Each row comes from the steps of one walk. Every step used is in the known rows, and no mark comes twice. Write the walk behind each row, first mark first.
Known rows:
lebo voduk lalo pumin kasa gami: [-0.17  0.16 -0.30  0.42  0.32  0.43 -0.27 -0.14 -0.75  0.26  0.15  0.06
  0.44 -0.21 -0.41 -0.26  0.11  0.40  0.11  0.08  0.03 -0.30  0.38  0.09
 -0.03]
folo pumin kasa gami linur kena: [ 0.33 -0.20  0.29  0.00  0.06  0.36  0.40  0.61 -0.09 -0.19 -0.44 -0.42
  0.29  0.27  0.43  0.18  0.25  0.27  0.36 -0.08  0.10 -0.32  0.62  0.32
 -0.02]
kasa pumin: [-0.08 -0.09 -0.12 -0.12  0.07  0.04 -0.01  0.06 -0.32  0.11 -0.02  0.16
  0.12  0.15 -0.23 -0.01 -0.10 -0.02  0.12 -0.01 -0.14 -0.29  0.22  0.28
  0.08]
lebo voduk lalo pumin kasa: [-0.42  0.14 -0.53  0.52  0.08  0.05 -0.38 -0.12 -0.63  0.53  0.28  0.02
  0.31  0.06 -0.27 -0.31 -0.24  0.25 -0.03 -0.13 -0.06 -0.39  0.15 -0.12
  0.12]
lalo gami linur: [-0.03 -0.19 -0.22  0.11  0.16  0.13 -0.23  0.34  0.03 -0.22 -0.13 -0.49
 -0.06  0.36  0.21  0.21 -0.05 -0.06  0.40 -0.09  0.12 -0.48  0.23  0.08
  0.33]
voduk lalo: [-0.26  0.09 -0.17  0.14  0.12  0.10 -0.18  0.07 -0.28  0.05 -0.09 -0.09
  0.39 -0.13 -0.02 -0.11 -0.14 -0.05 -0.10  0.01 -0.08 -0.15 -0.22 -0.03
  0.03]
voduk lebo: [-0.25  0.25 -0.19  0.12 -0.01 -0.15  0.06 -0.11 -0.22  0.01 -0.15 -0.07
  0.26 -0.13 -0.21 -0.11  0.07  0.11  0.18  0.19 -0.05 -0.19 -0.01 -0.01
  0.14]
pumin kasa gami: [ 0.15  0.15  0.16  0.16  0.17  0.39 -0.12  0.11 -0.29 -0.08  0.16  0.14
  0.23 -0.11 -0.08 -0.05  0.46  0.36  0.09  0.05  0.02 -0.12  0.49  0.14
 -0.13]
voduk lebo pumin: [-0.06  0.14 -0.40  0.29  0.01  0.00  0.03 -0.32 -0.35 -0.03  0.12  0.10
  0.26  0.04 -0.38 -0.21  0.12  0.02  0.39 -0.06  0.14 -0.17  0.01  0.16
  0.21]
folo gami: [ 0.04 -0.21  0.16  0.03  0.26  0.06 -0.05  0.04 -0.11  0.06  0.14  0.01
  0.18 -0.01 -0.31 -0.12 -0.14 -0.11  0.23  0.30 -0.37 -0.11 -0.18  0.27
  0.08]
lalo gami folo: [ 0.12 -0.11 -0.22  0.04  0.26  0.24 -0.43 -0.03 -0.43 -0.04 -0.06 -0.03
 -0.24  0.43 -0.14  0.12  0.04  0.04 -0.01  0.14  0.44 -0.21  0.40 -0.26
  0.12]
lalo pumin kasa: [-0.01  0.03 -0.22  0.23 -0.06 -0.11 -0.25 -0.03 -0.31  0.36  0.46  0.24
 -0.06  0.23 -0.07 -0.22 -0.01  0.22  0.02 -0.11 -0.11 -0.10  0.29  0.02
  0.20]
pumin kasa gami linur kena: [ 0.40 -0.13  0.21 -0.03  0.05  0.30  0.30  0.57  0.08  0.00 -0.25 -0.29
  0.17  0.17  0.49  0.07  0.22  0.15  0.21 -0.14  0.01 -0.15  0.71  0.07
 -0.19]
lebo pumin kasa: [ 0.04  0.06 -0.24  0.42 -0.07  0.12 -0.23 -0.07 -0.32  0.11  0.50  0.25
  0.10  0.33 -0.13 -0.18  0.16  0.15  0.14 -0.37  0.09 -0.19  0.29  0.09
  0.05]
folo gami linur: [ 0.14 -0.42  0.02 -0.10  0.27 -0.03  0.03  0.34  0.09 -0.06 -0.03 -0.35
  0.20  0.12  0.01 -0.19 -0.38 -0.22  0.44  0.17 -0.39 -0.37 -0.08  0.43
  0.29]
pumin kasa: [-0.10  0.14 -0.03  0.26 -0.08  0.02 -0.24  0.12 -0.17  0.17  0.28  0.10
  0.07  0.19  0.09 -0.11  0.10  0.20 -0.05 -0.16 -0.07 -0.19  0.24 -0.05
 -0.02]
lebo pumin kasa genif: [ 0.17  0.36  0.04  0.44  0.22  0.17 -0.05 -0.35 -0.36  0.26  0.33  0.09
 -0.03  0.38 -0.22 -0.02  0.09  0.03  0.18 -0.42  0.37 -0.31  0.53  0.24
 -0.12]
voduk lalo pumin kasa genif: [-0.07  0.37 -0.10  0.40  0.29 -0.01 -0.19 -0.26 -0.54  0.52  0.22  0.03
  0.10  0.18 -0.16 -0.12 -0.17  0.08  0.00 -0.20  0.13 -0.36  0.41  0.15
  0.03]
linur kena: [ 0.20 -0.07  0.17 -0.05 -0.12  0.05  0.34  0.19  0.14  0.20 -0.26 -0.08
 -0.03  0.10  0.34  0.19  0.11 -0.03 -0.05 -0.14  0.03  0.20  0.27 -0.19
 -0.31]
pumin kasa gami lebo voduk lalo: [-0.44  0.21 -0.40  0.24  0.39  0.52 -0.29  0.12 -0.85  0.27 -0.07 -0.05
  0.57 -0.39 -0.35 -0.22 -0.09  0.33  0.21 -0.01  0.29 -0.70 -0.03  0.07
 -0.25]
lebo voduk lalo: [-0.50  0.14 -0.36  0.34  0.20  0.23 -0.16 -0.12 -0.43  0.18 -0.23 -0.26
  0.45 -0.19 -0.26 -0.11 -0.30  0.03 -0.06 -0.01  0.06 -0.36 -0.19 -0.16
 -0.11]
folo pumin: [-0.10 -0.07  0.12  0.03  0.00  0.08  0.15  0.03 -0.22 -0.28 -0.25 -0.16
  0.14  0.12 -0.07  0.16  0.03  0.16  0.19  0.11  0.13 -0.25 -0.15  0.34
  0.25]
lalo gami lebo voduk: [-0.43  0.03 -0.45  0.16  0.32  0.31 -0.28 -0.03 -0.54  0.22 -0.10 -0.22
 -0.05 -0.01 -0.33  0.19 -0.12  0.17  0.43 -0.06  0.56 -0.66 -0.06 -0.10
 -0.12]
pumin kasa genif: [ 0.05  0.43  0.20  0.30  0.22  0.06 -0.05 -0.18 -0.24  0.32  0.12 -0.04
 -0.07  0.27 -0.03  0.08  0.03  0.08  0.00 -0.24  0.24 -0.32  0.51  0.08
 -0.18]
folo pumin kasa: [-0.17  0.07  0.09  0.28 -0.07  0.09 -0.11  0.16 -0.36 -0.10  0.06 -0.07
  0.20  0.32  0.00  0.06  0.13  0.34  0.11 -0.05  0.07 -0.40  0.11  0.24
  0.19]
lebo voduk lalo pumin: [-0.36  0.00 -0.55  0.29  0.17  0.05 -0.16 -0.27 -0.53  0.40 -0.01 -0.07
  0.26 -0.15 -0.38 -0.24 -0.38  0.05  0.02  0.05 -0.01 -0.21 -0.09 -0.06
  0.14]
voduk lebo pumin kasa gami linur: [ 0.19  0.04 -0.29  0.26  0.18  0.28  0.00  0.19 -0.36 -0.24  0.08 -0.16
  0.45  0.08 -0.12 -0.29  0.21  0.24  0.63 -0.06  0.05 -0.50  0.50  0.43
  0.27]
gami lebo voduk lalo pumin: [-0.40 -0.04 -0.69  0.07  0.26  0.04 -0.18 -0.15 -0.71  0.50  0.02  0.04
  0.24 -0.29 -0.41 -0.26 -0.52  0.05  0.23  0.00  0.16 -0.43 -0.31  0.07
  0.11]

Write each row's walk:
[ 0.08  0.09 -0.05 -0.16  0.27  0.34 -0.14  0.29 -0.50  0.06  0.20  0.25
  0.15 -0.26 -0.12 -0.11  0.22  0.35  0.36  0.02  0.27 -0.40  0.16  0.30
 -0.16] | pumin kasa gami lebo
[-0.22  0.09 -0.38  0.36  0.01 -0.05 -0.38  0.02 -0.52  0.40  0.38  0.18
  0.27  0.10 -0.07 -0.32 -0.13  0.18 -0.07 -0.11 -0.18 -0.23  0.13  0.00
  0.23] | voduk lalo pumin kasa
[-0.37  0.04 -0.43  0.03  0.36  0.25 -0.50  0.27 -0.62  0.10 -0.02 -0.07
  0.17 -0.08 -0.10  0.14 -0.07  0.07  0.36 -0.05  0.38 -0.63 -0.28  0.03
  0.09] | voduk lalo gami lebo
[-0.59  0.14 -0.40  0.54  0.33  0.42 -0.50 -0.09 -0.55  0.07 -0.19 -0.40
  0.29  0.08 -0.28  0.21 -0.03  0.11  0.11 -0.02  0.29 -0.54  0.03 -0.26
 -0.01] | lebo voduk lalo gami
[ 0.52 -0.20  0.04  0.11  0.06  0.41  0.31  0.41 -0.03 -0.02 -0.08 -0.17
  0.21  0.28  0.34 -0.02  0.28  0.09  0.38 -0.32  0.13 -0.14  0.72  0.21
 -0.13] | lebo pumin kasa gami linur kena
[ 0.16  0.01 -0.21 -0.17  0.28  0.23 -0.15  0.16 -0.61  0.24  0.33  0.38
  0.06 -0.28 -0.25 -0.20  0.15  0.37  0.41  0.04  0.22 -0.33  0.22  0.35
  0.02] | lalo pumin kasa gami lebo
[ 0.32  0.13 -0.28  0.18  0.26  0.39 -0.21 -0.20 -0.82 -0.04  0.11  0.33
  0.25  0.12 -0.49 -0.40  0.31  0.33  0.20  0.19  0.37 -0.25  0.67  0.10
  0.06] | voduk lebo pumin kasa gami folo
[-0.52  0.09 -0.54  0.11  0.29  0.22 -0.20  0.05 -0.63  0.31 -0.19 -0.15
  0.41 -0.35 -0.28 -0.17 -0.43  0.06  0.15 -0.04  0.27 -0.61 -0.39 -0.05
 -0.15] | gami lebo voduk lalo
[-0.29  0.03 -0.24  0.41  0.21  0.35 -0.58  0.19 -0.90 -0.08 -0.05 -0.14
  0.27  0.55 -0.12  0.06  0.06  0.34  0.03  0.08  0.35 -0.69  0.28  0.01
  0.32] | voduk lalo gami folo pumin kasa
[ 0.37  0.01  0.00 -0.03  0.25  0.40 -0.24  0.04 -0.54 -0.01  0.06  0.23
  0.05  0.10 -0.19 -0.22  0.23  0.30 -0.10  0.22  0.24 -0.12  0.65 -0.03
 -0.12] | pumin kasa gami folo
[-0.45  0.09 -0.68  0.29  0.18  0.04 -0.41  0.01 -0.83  0.62  0.31  0.13
  0.28 -0.08 -0.30 -0.36 -0.38  0.26  0.18 -0.12  0.11 -0.60 -0.03  0.02
  0.07] | gami lebo voduk lalo pumin kasa
[ 0.25 -0.08  0.01  0.02  0.16  0.30 -0.05  0.41 -0.06 -0.20  0.00 -0.25
  0.23  0.06  0.20 -0.13  0.13  0.19  0.32 -0.03 -0.04 -0.37  0.49  0.31
  0.13] | pumin kasa gami linur
[ 0.10  0.28 -0.15  0.39  0.19  0.38 -0.10 -0.14 -0.57 -0.13  0.26  0.21
  0.43 -0.07 -0.40 -0.23  0.55  0.38  0.42 -0.01  0.14 -0.22  0.51  0.28
  0.04] | voduk lebo pumin kasa gami
[-0.18 -0.03 -0.27 -0.08  0.26  0.18 -0.35  0.19 -0.38  0.05  0.06  0.01
 -0.15  0.01 -0.08  0.24  0.05  0.09  0.43 -0.04  0.44 -0.50 -0.11  0.08
  0.04] | lalo gami lebo
[-0.12  0.02 -0.43  0.06  0.32  0.35 -0.12 -0.07 -0.76  0.42  0.17  0.16
  0.11 -0.28 -0.51 -0.20 -0.03  0.41  0.41  0.02  0.34 -0.50  0.24  0.19
 -0.15] | lalo pumin kasa gami lebo voduk
[ 0.01  0.02 -0.40  0.17  0.05  0.14 -0.25  0.09 -0.52  0.24  0.54  0.35
  0.06  0.16 -0.15 -0.22  0.01  0.17  0.35 -0.38  0.28 -0.42  0.07  0.24
  0.01] | gami lebo pumin kasa
[ 0.32 -0.44  0.19 -0.13  0.14  0.03  0.37  0.49  0.23  0.13 -0.28 -0.39
  0.16  0.23  0.35  0.03 -0.23 -0.22  0.32  0.04 -0.32 -0.15  0.18  0.16
 -0.04] | folo gami linur kena
[ 0.04  0.01  0.04 -0.14  0.27  0.40 -0.05  0.32 -0.67 -0.12  0.00  0.16
  0.25 -0.19 -0.18  0.01  0.26  0.46  0.48  0.10  0.38 -0.57  0.07  0.52
  0.01] | folo pumin kasa gami lebo
[-0.22 -0.02 -0.55  0.02  0.44  0.32 -0.14 -0.16 -0.81  0.35 -0.03  0.08
  0.35 -0.49 -0.54 -0.26 -0.25  0.17  0.31  0.15  0.24 -0.41 -0.12  0.21
  0.03] | kasa gami lebo voduk lalo pumin
[-0.15 -0.06 -0.38  0.11  0.12 -0.06 -0.19 -0.11 -0.39  0.27  0.12  0.11
  0.20 -0.10 -0.17 -0.24 -0.26 -0.04 -0.02  0.05 -0.12 -0.03 -0.14  0.09
  0.28] | voduk lalo pumin
[-0.52 -0.07 -0.39  0.13  0.49  0.26 -0.23  0.05 -0.71  0.36 -0.09 -0.15
  0.56 -0.36 -0.48 -0.24 -0.54 -0.03  0.31  0.18  0.00 -0.70 -0.52  0.15
 -0.10] | folo gami lebo voduk lalo
[-0.37 -0.22 -0.58  0.09  0.45  0.08 -0.23 -0.12 -0.79  0.55  0.11  0.04
  0.38 -0.31 -0.63 -0.38 -0.61  0.00  0.37  0.23 -0.11 -0.52 -0.41  0.24
  0.14] | folo gami lebo voduk lalo pumin
[ 0.02 -0.04 -0.03  0.13  0.01  0.14 -0.18  0.13 -0.58 -0.05  0.00  0.03
  0.06  0.48 -0.07 -0.08  0.00  0.32 -0.02  0.09  0.25 -0.43  0.30  0.12
  0.21] | gami folo pumin kasa
[-0.18  0.14 -0.25  0.08  0.33  0.46 -0.10  0.04 -0.63  0.24  0.00  0.03
  0.22 -0.31 -0.37 -0.11  0.06  0.40  0.37 -0.01  0.40 -0.59  0.19  0.11
 -0.32] | pumin kasa gami lebo voduk
[ 0.49 -0.06 -0.14  0.08  0.27  0.49 -0.24 -0.12 -0.65 -0.05  0.24  0.36
  0.07  0.21 -0.34 -0.31  0.29  0.23  0.07  0.06  0.37 -0.10  0.67  0.12
 -0.05] | lebo pumin kasa gami folo
[ 0.44 -0.08 -0.16 -0.05  0.27  0.28 -0.25 -0.09 -0.65  0.14  0.21  0.37
 -0.05  0.12 -0.30 -0.32  0.15  0.32 -0.04  0.25  0.21 -0.04  0.70  0.04
  0.09] | lalo pumin kasa gami folo
[ 0.27  0.11 -0.03  0.31  0.18  0.49 -0.13 -0.08 -0.42 -0.10  0.37  0.27
  0.26  0.04 -0.28 -0.16  0.50  0.31  0.25 -0.14  0.16 -0.09  0.49  0.29
 -0.06] | lebo pumin kasa gami
[-0.20 -0.13 -0.28  0.32  0.19  0.34  0.01  0.39 -0.14  0.14 -0.55 -0.74
  0.24  0.28  0.33  0.27 -0.16 -0.05  0.25 -0.23  0.21 -0.51  0.34 -0.27
 -0.09] | lebo voduk lalo gami linur kena
[-0.28  0.11 -0.59  0.44  0.23  0.37 -0.65  0.14 -0.84  0.19  0.49  0.17
  0.26  0.25 -0.20 -0.06  0.07  0.18  0.42 -0.39  0.40 -0.69  0.04  0.12
  0.10] | voduk lalo gami lebo pumin kasa
[ 0.30 -0.17  0.14 -0.19  0.32  0.43  0.11 -0.01 -0.60 -0.39 -0.39 -0.02
  0.14  0.10 -0.31  0.04  0.18  0.27  0.13  0.42  0.40 -0.22  0.27  0.36
  0.17] | kasa gami folo pumin
